Each row comes from the steps of one path. Every step used is in the known rows, and no mark comes twice. Write the path behind each row, first mark first.
(in the rows, 100 means zero)
Known rows
pagu, rimopud, fenul, begud, vorub, dagar: [87,101,110,89,102,125,114,124,97,102,101,98,57,114,102,98,103,125,126,95,73,106,119,97,70,95,112,107,119,92,106,108,86,115,93,90,93,80,130,99,97,108,94,105,113,105,105,93,67,88,139,98,104,60,116,102,78,89,89,97,79]
pagu, begud, vorub, rimopud, fenul: [100,102,101,99,103,132,120,126,82,98,103,110,71,112,105,96,97,101,127,96,87,108,123,97,82,111,126,107,111,94,100,98,84,109,94,89,97,95,127,112,104,105,101,101,101,102,102,110,84,101,126,101,116,77,89,97,83,119,99,106,89]
fanavi, vorub, rimopud: [84,104,98,107,95,103,102,102,98,94,99,99,102,100,103,98,98,105,119,96,101,93,106,95,91,94,119,103,110,113,102,89,79,94,90,95,97,103,119,104,88,86,89,100,107,107,102,94,101,97,100,100,108,85,74,97,100,106,89,101,80]
fenul, dagar: [88,98,101,100,100,120,104,96,108,92,101,113,99,102,94,106,98,108,101,99,92,99,93,93,102,101,89,103,102,115,105,104,98,106,100,106,92,104,95,92,100,102,94,103,96,97,103,98,96,88,108,112,87,98,82,96,91,92,92,94,92]
begud, vorub, dagar, pagu, rimopud: [93,103,103,83,99,81,109,126,95,99,101,101,61,110,98,102,90,117,95,99,71,107,120,94,75,96,117,103,108,90,100,117,107,85,93,87,78,93,110,87,95,103,97,104,115,99,79,91,81,97,125,94,119,74,92,97,78,86,89,99,78]
fanavi, vorub, dagar: [78,101,99,98,94,98,102,94,110,107,99,96,87,107,104,105,105,105,108,101,92,94,108,98,89,86,109,104,111,115,102,100,90,100,94,83,102,104,107,99,87,91,88,99,113,107,105,84,94,93,118,95,102,79,93,95,109,89,81,101,75]
vorub, rimopud, fenul, begud, pagu, fanavi: [131,102,105,115,102,119,112,121,101,103,96,97,87,98,100,103,98,119,143,83,87,107,114,97,93,103,119,111,103,99,105,85,83,130,95,115,111,103,109,105,98,96,90,104,113,104,105,103,92,101,121,105,98,63,93,90,96,107,94,92,85]
dagar, pagu: [105,101,99,101,99,76,99,117,106,106,101,95,95,96,99,108,92,106,94,99,96,97,106,91,99,102,106,95,97,97,94,100,116,94,105,104,96,103,79,82,99,91,98,104,98,98,83,110,104,103,99,106,108,97,86,96,90,105,100,97,95]
begud, pagu, fanavi, fenul, rimopud, vorub, dagar: [102,99,109,103,104,97,109,105,111,91,94,112,88,111,101,103,105,132,119,113,73,115,117,101,106,70,119,123,104,93,115,103,106,124,91,95,112,116,125,114,92,124,83,106,127,95,108,71,81,97,137,103,107,62,98,82,97,85,94,89,80]
fanavi, vorub, begud, pagu: [94,105,103,102,99,116,102,113,97,97,95,101,87,98,109,103,95,95,120,81,98,98,112,93,93,94,116,109,105,97,108,80,98,98,106,118,94,106,81,78,84,91,90,102,109,102,112,97,98,92,108,93,126,86,117,95,100,112,97,103,87]
vorub, begud, pagu: [106,103,104,102,99,96,101,114,93,93,95,101,91,97,104,104,92,89,113,81,95,104,111,94,96,100,107,106,96,97,104,86,108,107,103,126,94,108,84,83,93,107,101,100,108,99,103,110,112,100,98,95,114,98,128,99,98,105,103,103,90]
rimopud, pagu, dagar: [98,98,96,102,104,113,112,106,93,93,102,100,84,101,99,107,103,113,89,102,87,105,105,93,104,104,105,96,101,88,98,102,108,119,103,104,81,110,106,84,96,90,112,103,97,95,114,101,89,88,125,110,105,88,90,94,110,101,93,95,89]
pagu, begud, vorub: [102,105,106,87,106,125,115,107,84,99,101,101,78,110,102,97,99,98,113,97,93,109,115,100,93,104,106,102,111,82,102,100,103,88,108,105,97,96,107,107,104,101,100,102,104,94,100,96,82,100,125,98,120,94,109,97,83,116,106,109,106]
fanavi, pagu, begud: [110,103,106,108,109,124,119,113,89,94,98,99,98,107,95,108,107,101,93,85,101,108,109,92,91,92,109,108,101,94,97,98,108,115,100,113,100,99,111,95,96,88,100,104,105,99,103,98,86,84,138,106,117,94,64,97,103,104,98,107,101]
dagar, pagu, rimopud: [112,100,104,94,104,92,105,118,102,99,102,97,92,97,92,104,94,122,86,95,90,99,109,92,88,100,109,99,102,86,100,110,113,91,97,107,75,93,98,81,98,86,97,109,99,102,83,99,89,95,111,104,111,86,83,96,74,99,102,92,96]
rimopud, pagu, fanavi, vorub: [104,100,97,105,103,117,112,98,96,112,97,97,102,99,101,107,105,101,114,96,90,105,104,98,111,90,118,107,101,87,104,89,95,94,111,98,101,106,108,92,81,72,91,107,98,104,111,77,81,94,127,108,105,65,77,77,99,111,94,93,86]
rimopud, fenul: [101,96,99,106,102,114,103,114,104,111,102,102,97,101,104,100,107,109,111,103,96,102,105,98,98,101,108,102,102,103,100,101,97,116,98,87,104,93,95,101,100,99,104,101,91,102,105,105,92,98,108,102,100,86,98,102,96,108,101,98,92]
rimopud, fenul, begud, pagu, fanavi, vorub: [119,103,106,110,104,139,111,118,110,119,96,93,83,98,105,102,105,126,148,91,90,105,114,97,101,92,110,112,109,85,112,81,90,116,108,113,118,93,87,94,88,81,85,109,107,101,117,89,74,92,137,107,109,50,105,85,90,113,95,93,91]
begud, vorub, dagar, pagu, fanavi, fenul, rimopud: [96,99,107,88,104,61,110,122,100,97,98,105,81,111,100,103,101,125,104,98,66,108,121,94,98,91,115,115,110,96,111,113,106,101,96,85,97,118,112,106,94,126,81,109,116,92,87,80,71,100,127,101,114,66,87,83,78,89,89,89,79]
rimopud, vorub, dagar, pagu: [85,101,98,95,93,75,97,116,119,102,99,100,76,106,103,111,95,127,97,109,79,101,118,92,96,78,117,96,100,106,94,103,122,103,97,83,98,101,119,85,97,98,97,102,112,102,87,98,97,102,110,110,113,86,82,89,96,85,95,103,70]
fanavi, pagu: [97,100,100,106,104,108,109,110,94,94,97,102,106,102,98,103,109,97,99,82,95,106,102,97,97,86,106,109,95,95,99,99,105,112,99,101,103,96,105,95,92,97,100,102,103,99,102,100,97,90,113,109,108,96,78,100,114,94,97,106,94]
rimopud, pagu: [99,98,95,106,102,103,109,108,99,111,99,96,100,98,101,106,103,97,98,99,92,105,101,94,105,94,116,100,93,89,98,97,107,112,108,103,95,104,105,90,94,85,106,102,99,104,102,102,105,94,113,108,97,89,103,96,112,105,101,97,89]
vorub, rimopud: [99,102,98,106,96,92,104,105,95,89,101,100,100,98,99,99,96,96,103,92,99,96,102,99,90,106,112,102,98,112,99,95,83,106,88,97,95,106,115,104,98,100,97,96,104,106,99,106,109,105,94,99,98,101,90,101,105,100,95,99,87]
rimopud, vorub: [90,103,100,95,97,107,99,97,106,96,99,108,94,102,103,100,100,117,108,112,96,104,105,101,105,85,107,99,103,91,101,94,108,93,102,88,107,90,117,108,100,91,100,101,100,100,104,94,89,103,101,108,112,95,104,97,93,105,107,105,94]
fanavi, fenul, dagar, pagu, begud, vorub, rimopud: [87,104,106,98,105,114,123,128,89,84,104,114,81,105,96,109,92,126,108,90,76,102,119,86,89,108,130,106,113,99,105,101,97,102,99,107,86,106,113,98,97,106,83,109,106,85,85,105,81,89,127,113,121,97,33,92,73,107,94,99,76]
fanavi, fenul, dagar: [81,98,104,102,103,115,108,96,102,89,102,115,106,104,95,107,108,121,102,102,88,97,95,95,106,100,101,106,105,109,111,106,94,115,102,102,102,101,106,101,95,116,91,105,100,88,105,94,90,85,111,108,94,107,60,101,99,90,90,93,87]
fanavi, vorub, rimopud, fenul, dagar, pagu: [83,98,95,113,97,113,108,129,118,100,103,107,91,96,100,114,95,129,118,93,82,90,110,79,91,102,126,104,111,126,103,94,90,108,90,92,90,101,89,85,87,77,87,109,96,106,95,106,89,87,115,120,105,71,43,92,81,107,84,93,60]
pagu, dagar, vorub: [107,104,107,93,100,95,103,106,96,83,104,108,81,102,102,106,106,122,98,101,98,95,117,91,102,107,86,94,109,100,95,107,104,104,98,101,94,98,75,103,95,92,103,102,103,90,95,102,88,98,107,95,114,107,84,99,95,86,97,95,98]

Which path is each row?
[97,106,104,96,99,119,103,114,95,72,97,114,69,102,107,107,94,122,108,98,86,107,119,96,98,96,104,105,106,91,107,85,113,107,103,117,86,100,110,83,98,107,106,103,111,91,124,102,84,95,112,106,128,90,116,97,95,96,102,106,84] -> rimopud, vorub, begud, pagu, dagar
[87,103,107,85,101,109,101,111,93,74,98,109,90,104,100,103,98,121,104,93,93,102,109,95,82,95,114,105,108,92,108,94,100,89,98,98,75,91,137,90,95,83,95,104,104,110,111,89,75,101,103,97,113,86,103,103,69,101,105,101,85] -> pagu, rimopud, vorub, begud
[111,103,109,108,98,112,107,128,101,76,104,99,73,103,105,106,105,140,124,93,91,90,122,85,85,110,104,95,117,110,95,95,82,131,90,106,99,94,97,102,93,83,96,102,105,103,100,116,86,94,110,101,106,85,79,103,94,97,87,93,79] -> pagu, dagar, vorub, rimopud, fenul, begud
[86,97,105,98,96,65,95,118,129,95,98,97,83,104,100,109,94,132,95,108,79,104,114,86,93,75,113,106,104,113,100,104,120,106,92,85,92,110,103,95,99,98,85,107,117,111,91,92,95,99,116,114,107,73,115,83,85,91,90,96,75] -> fenul, rimopud, vorub, dagar, pagu
[103,106,107,90,106,86,110,125,88,97,99,93,87,103,102,104,100,128,122,93,77,103,116,97,102,99,114,101,108,77,109,93,107,89,117,112,113,100,104,102,92,106,80,112,108,86,88,92,70,103,115,110,118,79,73,90,73,102,106,95,94] -> dagar, pagu, fanavi, fenul, begud, vorub
[110,99,100,112,101,144,116,111,110,99,97,122,89,98,100,107,98,123,147,91,82,105,112,90,100,99,120,121,109,114,114,90,73,120,90,107,99,104,107,101,88,88,90,106,103,98,116,89,87,85,128,112,99,51,56,78,89,102,85,91,65] -> begud, pagu, fanavi, vorub, rimopud, fenul, dagar
[98,103,109,101,102,98,97,118,111,76,94,108,88,99,104,99,92,111,118,91,88,109,112,92,99,83,109,115,103,96,111,83,114,109,103,121,88,109,97,92,97,106,89,105,117,108,116,96,99,94,102,108,119,81,151,91,85,109,106,100,93] -> fenul, rimopud, vorub, begud, pagu
[115,99,100,98,97,63,103,113,107,109,98,98,87,103,98,114,97,111,96,93,82,101,114,94,96,99,105,102,98,112,94,105,108,95,94,97,97,115,101,88,98,99,96,105,110,100,80,91,88,107,120,99,96,74,63,80,92,82,89,93,75] -> vorub, dagar, pagu, fanavi
[98,102,105,95,102,95,107,124,88,79,102,105,83,100,106,115,104,113,90,85,90,95,121,83,99,109,101,94,104,94,96,95,109,111,106,116,76,114,89,75,84,80,103,104,100,99,102,109,90,98,108,97,113,102,96,96,93,101,94,93,79] -> rimopud, pagu, dagar, vorub, begud
[124,100,100,100,102,75,102,113,103,107,98,99,100,97,98,107,96,112,99,94,91,102,110,96,107,105,100,102,96,98,97,101,113,88,103,103,96,107,96,89,100,88,96,107,98,97,86,94,90,106,108,103,101,83,72,86,81,98,100,93,97] -> dagar, pagu, fanavi
[99,102,102,94,108,130,123,118,82,111,102,101,76,107,102,103,99,96,111,101,87,116,117,94,94,100,123,102,104,70,99,98,105,102,116,108,91,102,116,95,96,96,106,103,100,97,102,99,87,93,135,106,120,83,108,88,94,123,105,106,99] -> rimopud, pagu, begud, vorub
[110,101,100,112,103,121,122,118,88,101,101,97,92,102,98,109,95,93,99,89,95,102,111,88,90,104,134,101,98,92,93,92,91,120,99,114,82,115,133,95,96,81,98,100,105,110,98,107,104,95,128,106,101,86,77,91,102,120,95,100,81] -> vorub, rimopud, pagu, begud
[83,102,100,84,96,98,105,102,92,101,98,107,66,113,104,98,97,97,107,102,81,107,112,104,91,92,108,105,107,102,100,107,93,94,95,86,98,99,117,104,99,120,99,98,111,95,95,93,92,101,114,94,107,92,124,97,103,84,94,107,81] -> begud, vorub, dagar
[119,99,112,99,103,118,109,126,102,91,96,127,89,98,103,110,101,120,132,74,83,103,125,81,105,107,95,116,103,110,108,92,99,119,98,117,97,105,64,88,90,94,93,111,99,92,100,104,85,97,118,100,105,80,83,82,74,99,93,89,77] -> rimopud, fenul, dagar, vorub, begud, pagu, fanavi
[98,102,101,113,104,133,122,116,91,102,102,94,93,101,100,110,100,101,109,92,97,99,114,87,89,96,140,102,109,94,98,86,84,109,103,110,88,110,126,94,84,64,90,101,106,112,105,95,92,88,132,109,113,72,67,85,101,127,90,100,74] -> fanavi, vorub, rimopud, pagu, begud
[108,99,104,106,108,126,117,114,93,108,101,93,97,102,98,111,101,102,93,100,97,107,109,91,99,99,120,100,99,83,96,97,105,113,112,118,90,107,118,85,98,77,104,103,102,106,103,100,93,93,130,109,107,85,92,89,99,120,101,100,95] -> rimopud, pagu, begud
[114,98,95,109,100,99,113,105,89,98,97,101,105,98,96,105,100,94,109,87,88,105,105,95,102,100,129,105,94,98,98,92,85,107,95,104,93,119,136,96,94,93,98,102,103,106,100,95,98,103,111,106,88,74,76,83,99,110,97,92,77] -> vorub, rimopud, pagu, fanavi
[80,100,100,94,92,99,98,97,112,95,98,105,84,111,105,107,101,116,103,114,84,104,110,100,97,80,110,102,105,107,99,101,103,104,95,80,106,97,131,101,98,106,97,99,113,104,102,90,91,103,111,100,106,86,99,95,106,85,98,105,76] -> rimopud, vorub, dagar
[87,103,92,97,101,111,120,110,79,83,102,105,64,106,103,101,98,105,105,99,76,109,114,97,94,107,124,100,106,87,99,98,92,106,100,99,76,108,127,101,95,107,110,99,103,93,109,103,92,92,119,106,115,85,95,98,105,104,90,102,72] -> begud, vorub, rimopud, pagu, dagar
[111,99,103,102,106,98,107,97,91,97,99,107,111,104,98,100,107,113,103,100,92,102,104,105,109,103,105,107,101,92,108,102,95,102,99,93,111,109,121,113,95,109,93,105,100,91,103,85,78,101,113,97,100,92,60,97,94,98,101,93,97] -> pagu, fanavi, fenul
[106,100,108,102,99,86,110,120,107,108,101,94,76,108,98,116,95,111,80,96,89,99,121,86,83,98,114,99,103,110,89,104,115,109,98,107,89,111,102,82,101,92,92,104,113,104,79,101,95,96,132,99,107,82,71,87,90,97,89,100,82] -> vorub, dagar, pagu, begud
[85,102,93,111,98,111,111,110,97,101,100,96,98,97,103,106,101,99,110,95,94,97,105,94,94,90,139,103,101,100,100,87,81,107,99,94,92,110,120,95,81,75,92,99,104,112,104,96,104,91,112,108,107,77,82,90,111,113,91,99,70] -> fanavi, vorub, rimopud, pagu
